What can hang from each mark:
F: X
A: L
E: M R
U: R
X: F L
R: F L T U
L: M
M: L
T: R

Known rows, with every way that one mark hangs from another:
[R [F X] L T]: [ 15, -10,  21,   5, -21, -15,  29,  -3,  -1, -15,  10,  14,  10,  11, -12,
  -3,  15,  13,  -7,  29,   7,  -3,  -2, -16,  -1,  13, -15,   3,   9, -11,
 -19,   8,   5, -26,  12, -10,  -8,  -5,   3,  15,  -2,  -6,  25,   4,   4,
  -7,   5,   0,  -6,  17,   9,  22,  13]
[U [R T]]: [ 12, -11,  24,  10, -10, -12,  19,  -1,  -9,  -2,  11,   6,   9,   9,  -9,
  -1,  11,   7,  -8,  20,   7, -21,  -4, -10,  -6,  11,  -5,  -6,  17, -27,
 -21,  15,  15, -17,  15, -11,  -3,  -5,   5,  -1,  13,  -6,  22, -13,  12,
  -1,  13,   6,  -6,   6,  14,   0,  13]
[T [R [L M] U]]: [  4,   0,   9,  -8,  -9,  -7,   5,   4,  -9, -17,  -8,  14,   0,  13,  -9,
  16,  11,   3,  -1,  21,   1, -16,  12, -20,  -1,  18,   5,  -2,  13,  -7,
 -18,  18,  10, -20,  22,  -9, -13, -17, -16,  12,   9, -13,  20, -27,  10,
 -13,  27,  23,  -7,  22,  -4,  11,  12]
[R F T]: [ 11, -12,  21,   3, -12, -19,  24,  -3,  -1,  -7,  13,  13,  11,   8,  -9,
   0,  10,   4,  -8,  24,  11,  -9,   1, -17,  -5,  11, -13,  -3,  11, -12,
 -19,  16,   8, -10,   5, -13,  -5,  -5,   8,   3,   2,  -6,  20,  -2,  10,
   4,   6,   6,  -6,  18,  12,   8,  11]
[E [M L] [R F U]]: [ -5,  -3,  18,  -6, -21, -19,  31,  -4,   1, -27,   9,  26,   8,  12,  -4,
   5,  21,  21,   4,  22,   4, -15,   6, -37, -13,  19,   5, -17,   7,  -4,
 -30,  17,  12, -25,  14,  -5, -10, -19, -10,   9,   7, -14,  19, -19,   7,
 -18,  26,  14, -17,  16,   4,   4,   2]
[T R]: [  0,  -3,  17,  -6,  -8,  -5,   6,  -2,  -6,  -8,  -2,  10,  11,   2,  -7,
   3,   9,  -8,   1,   9,   8, -19,  14, -15,   0,  15,  -6,  -1,  16, -18,
 -23,  21,  20, -13,  11, -16,  -5, -12,   4,   4,   5,  -8,  22,  -7,  10,
   1,  14,  16,  -5,  11,   8,   0,  -1]
[L M]: [  5,  -6,  14,  -5, -12,  -1,  15,   0, -11,   3,   1,  10,   7,   9,  -8,
  11,  12,  -6,   0,  23,   7, -18,   2, -19,  -1,   8,  -2,  -7,  16, -12,
 -16,  16,  13, -11,  13,   5, -15,  -6,  -3,   6,  12, -15,  19,  -7,  13,
   4,  11,  20,   2,  15,   8,   1,   8]
[T [R F [L M]]]: [  5,  -4,   6, -10, -16, -12,   7,   2,  -7, -15,  -7,  15,   9,  22, -13,
  13,  15,  -2,   5,  24,  11, -12,  15, -24,  -3,  13,  -4,   1,  10, -10,
 -18,  16,   7,  -8,  19, -14, -18, -14,  -2,  14,   1, -12,  18,  -9,   7,
 -10,  23,  17,  -7,  25,  -2,  21,   9]
[A L]: [  4,  -3,  16,   1, -13,   2,  17,  -6,  -7,  -1,   3,  13,   2,   4,  -6,
  11,   8,   2,  -2,  11,   9, -12,  -4, -17, -11,  12, -12,  -4,  16, -17,
 -19,  25,  13, -22,  14,  -3,   0, -15,   8,  10,   6,  -5,  19,  -5,   7,
   0,   6,  12,  -3,  11,  15,  -4,   2]
[U R]: [  4,  -5,  21,   6, -13,  -3,  12,  -2, -10,   3,   0,   5,   6,   7, -13,
   0,  17,  -1,  -1,  19,   5, -19,  -1, -17,  -7,   7, -11,  -9,  18, -24,
 -23,  17,  15, -20,  14,  -4,  -6, -12,   6,   1,   7,  -8,  24, -10,  12,
  -6,  12,  10,  -1,   1,  12,  -3,   6]
[E [M L] [R [F X] T U]]: [  1,  -6,  27,   4, -25, -28,  42,  -5,   4, -32,  20,  27,  13,  13,  -7,
  -3,  20,  33,  -4,  26,  -2, -15,   0, -35,  -8,  20,   6,  -7,   8,  -4,
 -30,   9,  11, -37,  12, -11,  -7,  -6, -11,  11,  12,  -9,  19, -14,   7,
 -15,  22,   1, -21,  16,   5,  12,   6]
[U [R [F X] L T]]: [ 13,  -8,  25,  13, -22, -16,  26,  -2,  -5, -12,   7,  11,   9,  21, -17,
  -4,  23,  19,  -7,  31,   5,  -9,  -5, -20,  -5,  10, -16,   2,  10, -20,
 -20,   6,   2, -30,  18, -17,  -6,  -3,   4,  11,   0,  -4,  24,  -1,   7,
 -13,  12,  -5,  -7,  10,   8,  21,  14]
[M L]: [  2, -12,  20,  -3, -18,   1,  19,  -3,  -5, -11,   6,  10,   6,   3,   1,
   7,  10,   4,   0,  14,   5, -12,  -3, -15,  -5,  11,  -5, -10,  12, -12,
 -18,  23,  22, -15,  13,   8,  -8, -11,   2,   6,   6, -10,  21,  -6,  -1,
  -3,   3,  13,   3,   6,  10,  -3,   4]
[E M]: [  6,  -6,  17,  -4, -11,  -8,  18,  -4,  -5,  -4,   3,  16,   8,   1,  -4,
   4,  16,   1,   2,  17,  14, -17,   6, -14,  -6,  11,   3, -10,  18, -12,
 -22,  10,  10, -18,  15,   6,  -7,  -9,  -1,   3,  12, -15,  22,  -5,  16,
   0,  16,  11,  -8,  12,  13,  -3,   0]
[F [X L]]: [  4,  -2,  17,   2, -14,   2,  23,  -6,  -3,  -9,   0,   8,   8,   0, -10,
   2,  16,   3,  -3,  19,   2,  -7,  -1, -19,  -7,   2, -12,   8,  18, -16,
 -19,  10,  15, -27,  13,   4,  -9,  -5,   1,  15,   3,  -6,  28,   6,   7,
  -2,  -3,   7,   7,   9,  11,   7,   4]
[T [R [F X] [L M] U]]: [  4,   5,  13,  -4, -19, -13,  16,   2,  -6, -18,  -7,  17,   4,  19, -18,
   7,  20,   8,  -3,  31,  -1,  -8,  12, -32,   0,  20,  -5,   8,  13,  -1,
 -21,  12,   3, -27,  16, -19, -15, -11, -12,  17,   1, -14,  22,  -9,  10,
 -17,  23,  17,  -7,  21,  -9,  21,   7]
[X F]: [  0,   1,  18,  -4,  -7,  -1,  12,  -9,  -4,  -2,   5,   6,   5,   2,  -2,
  -1,   6, -11,  -3,  21,  12,  -8,   6, -13,  -9,   8, -10,  -7,  18, -13,
 -17,  19,   9, -10,   8,  -1,  -8, -15,  15,  -1,   6, -15,  23,   1,   9,
   6,   2,  13,   1,  15,  10,  -4,   7]
[U [R F [L M] T]]: [ 15, -12,  14,   5, -18, -18,  20,   4, -10, -11,   4,  12,   5,  30, -14,
   8,  18,  14,  -4,  36,   6, -13,  -5, -20,  -9,   8,  -4,  -6,  10, -19,
 -18,  10,   1, -14,  24, -11, -16,  -9,  -3,  10,   8, -10,  17, -16,   8,
 -12,  22,   6,  -9,  21,   6,  20,  23]
[R F [L M] T U]: [ 14,  -9,  12,  -1, -12, -21,  24,   4,  -5, -16,   8,  18,  -1,  19, -11,
  12,  12,  15, -10,  37,   3,  -6,   0, -21,  -7,  16,  -1,  -6,   6,  -2,
 -15,  14,  -2, -18,  15,  -8, -10, -11, -13,  13,   5, -13,  15, -23,  11,
 -11,  21,  17,  -9,  30,   0,  18,  24]

Rows:
[  9,  -5,  16,   4, -17, -10,  15,   1,  -8, -10,  -2,   9,   5,  19, -15,
   0,  24,   4,   0,  28,   7,  -8,   2, -21, -13,   8, -18,  -9,  12, -18,
 -21,  14,   1, -17,  19,  -9, -10, -16,   5,   8,  -4,  -8,  26,  -8,   5,
 -18,  17,   6,  -7,  11,   7,  11,  10] : [U [R F L]]
[  4,   2,  14,  -4, -10, -15,   8,   1,  -4, -24,  -5,  14,   4,   9, -12,
   6,  15,   3,  -3,  21,   4,  -6,  17, -24,  -9,  19, -14,  -1,   8,  -4,
 -21,  22,   5, -21,  13, -21,  -4, -21,  -6,  10,  -6,  -9,  22, -20,   6,
 -17,  23,  16, -12,  21,  -2,  13,   6] : [T [R F L U]]
[  5,  -4,  10,  -5, -11,  -3,  16,   4, -11, -10,  -2,  15,  -5,   9,  -7,
  18,  11,   7,  -4,  29,   3,  -9,  -1, -20,  -4,  15,   2, -10,  10,  -4,
 -15,  15,   4, -22,  21,   6, -13, -16, -17,  12,   7, -17,  21, -22,  12,
 -13,  18,  25,  -2,  21,  -1,   6,  15] : [R [L M] U]
[ 13,  -9,  16,   3, -10, -22,  25,   2,  -1, -21,  10,  15,   1,   9, -11,
   3,  12,  15, -12,  31,   4,  -1,   2, -17, -11,  18, -10,  -6,   5,  -6,
 -18,  17,   1, -24,  11, -13,  -1, -14,  -7,  10,  -2,  -9,  21, -20,   6,
 -12,  14,  10, -10,  25,   5,  12,  18] : [R F L T U]
[  5,  -3,  10,   0, -17,   2,  23,  -4,  -8,  -7,  -1,  11,   7,  11, -11,
   9,  17,   3,   0,  26,   2, -13,  -3, -23,  -4,   2,  -1,   9,  18, -14,
 -18,   8,  14, -23,  18,   9, -18,  -2,  -6,  17,  13, -10,  23,   3,  10,
  -2,   3,  13,   6,  15,   5,  11,   9] : [F [X [L M]]]
[  2, -12,  22,  -2, -19, -28,  38,  -3,   3, -34,  19,  28,   9,  14,  -4,
   4,  16,  29,  -1,  23,   3, -16,   2, -30, -13,  21,   9, -13,   4,  -7,
 -28,  15,  10, -25,  13, -11,  -6, -15, -12,   7,  10, -12,  15, -25,   7,
 -14,  27,   8, -23,  19,   7,   9,  10] : [E [M L] [R F T U]]
[ 15, -14,  13,   4, -14, -10,  18,   5, -13,  -9,   6,  10,   3,  25, -10,
   9,  14,  14,  -5,  28,   6, -18,  -7, -10,  -3,  10,   2,  -5,  11, -24,
 -16,  11,   5, -16,  28,  -2, -12,  -8,  -8,   8,  14, -10,  18, -20,  12,
 -11,  23,  11,  -6,  16,   8,  13,  22] : [U [R [L M] T]]
[ 14,  -5,  16,   4, -20, -19,  29,   2,  -5, -17,   8,  19,   3,  17, -14,
   6,  15,  19, -11,  38,  -1,  -5,  -3, -25,  -1,  16,  -2,   3,   8,  -2,
 -17,   8,  -3, -30,  12,  -8, -12,  -4, -15,  16,   6, -12,  19, -11,  11,
 -12,  16,   9,  -5,  24,  -2,  21,  19] : [R [F X] [L M] T U]
[  4,   2,   6,  -7, -13, -15,   8,   5,  -8, -20,  -8,  16,   2,  18, -14,
  14,  15,   2,  -1,  28,   2, -10,  17, -28,  -4,  18,  -2,  -3,   9,  -3,
 -19,  18,   4, -17,  15, -16, -13, -18, -13,  12,   2, -14,  18, -23,   9,
 -15,  28,  22, -10,  27,  -5,  17,  11] : [T [R F [L M] U]]
[ 14, -11,  23,  11, -14, -19,  21,  -1,  -5,  -6,   9,   8,  11,  18, -15,
  -2,  17,   7,  -9,  28,   6, -15,  -1, -18,  -9,   9, -13,  -5,  15, -21,
 -21,  17,   8, -15,  11, -17,  -4,  -7,   8,   0,   4,  -4,  19,  -8,  11,
  -5,  14,   5,  -8,  11,  14,   6,  13] : [U [R F T]]
[ 11,  -7,  23,   6,  -9, -24,  23,  -2,   1, -12,  12,  14,   5,   4, -11,
   0,  10,   9, -14,  28,   3,  -8,   3, -22,  -8,  17,  -9,  -5,   8,  -6,
 -20,  19,   5, -18,   1, -15,  -1,  -7,  -3,   3,   2,  -8,  20, -15,   9,
  -2,  11,  11,  -9,  20,   8,   4,  14] : [R F T U]
[  4,   1,  11,   1, -20,  -7,  25,  -5,  -4,  -8,   1,  15,   8,  18, -15,
   7,  22,   3,  -2,  33,   2,  -9,   0, -33,  -8,   0, -10,  10,  16,  -9,
 -18,   8,   8, -18,  14,   1, -21,  -2,  -2,  20,   6, -10,  23,   9,   9,
  -4,   2,   8,   4,  20,   3,  18,  10] : [R [F [X [L M]]]]
[ -1,   6,  10,  -2, -16, -13,  17,  -2,  -3, -21,  -7,  16,   6,  20, -18,
  10,  21,   3,  -4,  29,  -5, -13,  12, -36,  -7,  10,  -5,  17,  18,  -5,
 -23,  14,  11, -25,  12, -16, -17,  -4, -13,  17,   6,  -8,  18, -10,  10,
 -10,  15,  14,  -6,  23,  -6,  16,   7] : [T [R [F [X [L M]]] U]]
[ 10,  -9,  22,  -1, -24, -22,  38,  -4,   2, -26,  14,  26,  15,  19, -12,
  -3,  23,  25,   4,  27,  11, -12,   3, -26,  -4,  16,   1,  -3,   7, -11,
 -26,  -1,   0, -31,  22, -15, -11,  -9,  -4,  15,   3,  -9,  21,  -2,  12,
 -16,  23,  -3, -22,  20,  10,  28,   9] : [E M [R [F X] L T]]
[ 17, -13,  12,  -2, -15, -17,  22,   2,  -6, -13,   9,  15,   7,  21,  -9,
  11,  12,  10,  -5,  32,   9,  -8,   0, -19,  -5,  10,  -2,  -4,   6,  -8,
 -13,  11,   1,  -9,  19,  -5, -15,  -8,  -3,  15,   6, -12,  16, -11,   9,
  -6,  16,  10,  -8,  27,   6,  21,  20] : [R F [L M] T]
[  5,   2,  25,  11, -22,  -8,  21,  -7,  -7,   2,  -1,   6,  10,  14, -20,
  -5,  27,   4,  -4,  26,   2, -11,   1, -29,  -6,   6, -22,  -2,  18, -18,
 -25,  11,   8, -26,   7, -14,  -8,  -5,  10,   5,   0,  -6,  26,   8,  11,
  -8,   7,   1,   0,   3,   8,   7,   2] : [U [R [F X]]]
[ 12, -12,  17,   1,  -6, -13,  20,   3,  -4, -20,  10,  13,  -2,   2,  -4,
   7,   6,  16, -10,  23,   3,  -6,  -2, -10,  -5,  19,  -1,  -7,   7, -10,
 -16,  16,   6, -26,  16,  -5,   1, -14, -12,   9,   4,  -9,  23, -25,   8,
 -12,  14,  13,  -6,  20,   8,   6,  20] : [R L T U]
[ -4,   2,  18,  -4, -17, -22,  28,  -4,   3, -18,   6,  27,   9,   6, -11,
   2,  23,   8,   4,  26,   5, -15,  13, -36, -13,  17,   0, -14,  12,  -4,
 -30,  12,   3, -26,   9, -13,  -6, -18,  -7,   8,   2, -14,  22, -15,  15,
 -14,  26,  16, -20,  20,   5,   5,   1] : [E M [R F U]]
[  3,  -3,  18,   4, -17, -28,  40,  -6,   6, -32,  14,  28,  13,  14, -14,
  -1,  23,  26,  -4,  28,   0, -14,   3, -33, -15,  14,   3,   3,  11,  -8,
 -29,   2,   5, -37,  15, -14,  -7,  -9, -14,  15,   5,  -4,  21, -14,  13,
 -15,  18,   2, -19,  23,   8,  18,  12] : [E M [R [F [X L]] T U]]
[  4,   1,  12,   8, -21,  -7,  23,  -4,  -7,  -4,  -4,   9,   7,  27, -20,
   7,  29,   5,  -3,  36,   0, -14,  -3, -33, -13,  -1, -11,   7,  19, -18,
 -23,   7,   8, -23,  20,  -3, -20,  -2,  -1,  15,   8,  -8,  22,   4,  11,
 -10,   9,   4,   3,  14,   2,  15,  11] : [U [R [F [X [L M]]]]]
[ -4,  -8,  18,  -7, -23, -15,  31,  -7,   2, -24,   9,  25,  14,  15,  -3,
   4,  22,  14,   8,  19,  12, -17,   6, -33, -12,  13,   2, -15,   9,  -9,
 -28,  13,  15, -17,  18,  -4, -13, -16,   1,  10,   7, -15,  20,  -7,   5,
 -13,  21,   9, -18,  14,  10,   9,   0] : [E [M L] [R F]]
[ -5,   5,  15,   0, -19, -19,  34,  -9,   5, -27,   4,  27,  10,  10, -13,
   0,  30,  17,   1,  29,   0, -10,   6, -40, -16,  12,  -2,   1,  13,  -5,
 -31,   3,   5, -36,  14,  -8, -11, -13, -12,  17,   2,  -9,  24,  -7,  12,
 -20,  18,   6, -14,  21,   5,  14,   2] : [E M [R [F [X L]] U]]
[ 15, -11,  19,   8, -17, -18,  21,   1,  -5, -13,   8,  10,   7,  22, -13,
   1,  17,  15,  -7,  29,   8,  -8,   0, -16, -11,   9, -13,  -7,   8, -22,
 -20,  13,   2, -17,  21, -14,  -7, -12,   4,   8,  -1,  -5,  20, -14,   6,
 -14,  17,  -1, -10,  15,  11,  14,  17] : [U [R F L T]]
[ -5, -10,  19,  -8, -21,  -7,  30,  -5,   1, -21,  10,  22,  12,   8,   2,
   6,  17,  13,  10,  11,  10, -22,   0, -24,  -7,  14,  11, -14,  12, -14,
 -26,  13,  20, -23,  23,   3, -11, -15,  -4,   9,  11, -14,  19, -13,   7,
 -10,  23,  11, -14,   9,  13,   3,  -1] : [E [M L] R]
[  7,  -7,  11,  -3, -17, -22,  29,   4,  -1, -24,  11,  22,   5,  21, -11,
  12,  15,  17,  -2,  32,   1, -12,   4, -29,  -5,  19,   4,  -6,   1,  -6,
 -20,   9,   2, -21,  17, -17, -12, -18, -16,  14,   3, -11,  16, -28,   9,
 -20,  27,  18, -16,  28,   2,  23,  23] : [E [R F [L M] T U]]
[  4,   0,  18,  -3, -21, -10,  14,  -3,  -4, -17,  -2,  12,  11,  14, -17,
  -2,  20,   4,   2,  19,   7,  -5,  15, -25,  -1,  14, -17,   9,  14, -11,
 -22,  14,  10, -24,  13, -21,  -8,  -9,   4,  14,  -6,  -7,  25,   4,   4,
 -11,  13,   6,  -6,  13,   1,  21,   0] : [T [R [F X] L]]
[ 11,  -4,  14,   8, -13, -20,  31,  -4,   0, -18,   9,  16,   5,  16, -16,
   8,  16,  16, -14,  36,  -5,  -9,  -4, -28,  -9,   7,  -3,  11,  11,  -5,
 -18,   8,   5, -26,  12,  -6, -15,   2, -14,  17,   9,  -8,  20,  -7,  11,
  -6,   7,  10,  -2,  27,   2,  16,  19] : [R [F [X [L M]]] T U]
[  1,  -1,  12,  -6, -15, -21,  25,   0,   1, -26,   4,  27,   5,  12, -10,
   5,  24,  15,   6,  27,   8,  -9,  11, -33, -13,  17,   1, -18,   7,  -4,
 -28,   8,  -2, -28,  20,  -9,  -7, -24, -13,  13,  -1, -15,  23, -20,  12,
 -25,  31,  16, -22,  24,   5,  15,   6] : [E M [R F L U]]
[  9,  -2,  19,  11, -13, -21,  31,  -6,   2, -21,  11,  16,   5,   7, -14,
  -1,  16,  18, -16,  31,  -2,  -3,  -3, -25, -13,  11, -12,  10,  11,  -7,
 -21,  13,   6, -30,   7, -10,  -4,  -3,  -8,  15,   3,  -3,  23,  -6,   7,
  -9,   1,   5,  -4,  21,   6,  12,  16] : [R [F [X L]] T U]
[  6, -10,  21,  -3, -15, -26,  33,  -4,   4, -19,  17,  26,  17,  12,  -8,
   0,  20,  13,   3,  21,  14, -20,   7, -26,  -8,  15,   4, -10,   8, -13,
 -27,   7,   6, -16,  12, -16,  -8, -10,   1,   6,   8,  -9,  17, -10,  15,
  -4,  24,   5, -24,  21,  15,  13,   7] : [E M [R F T]]
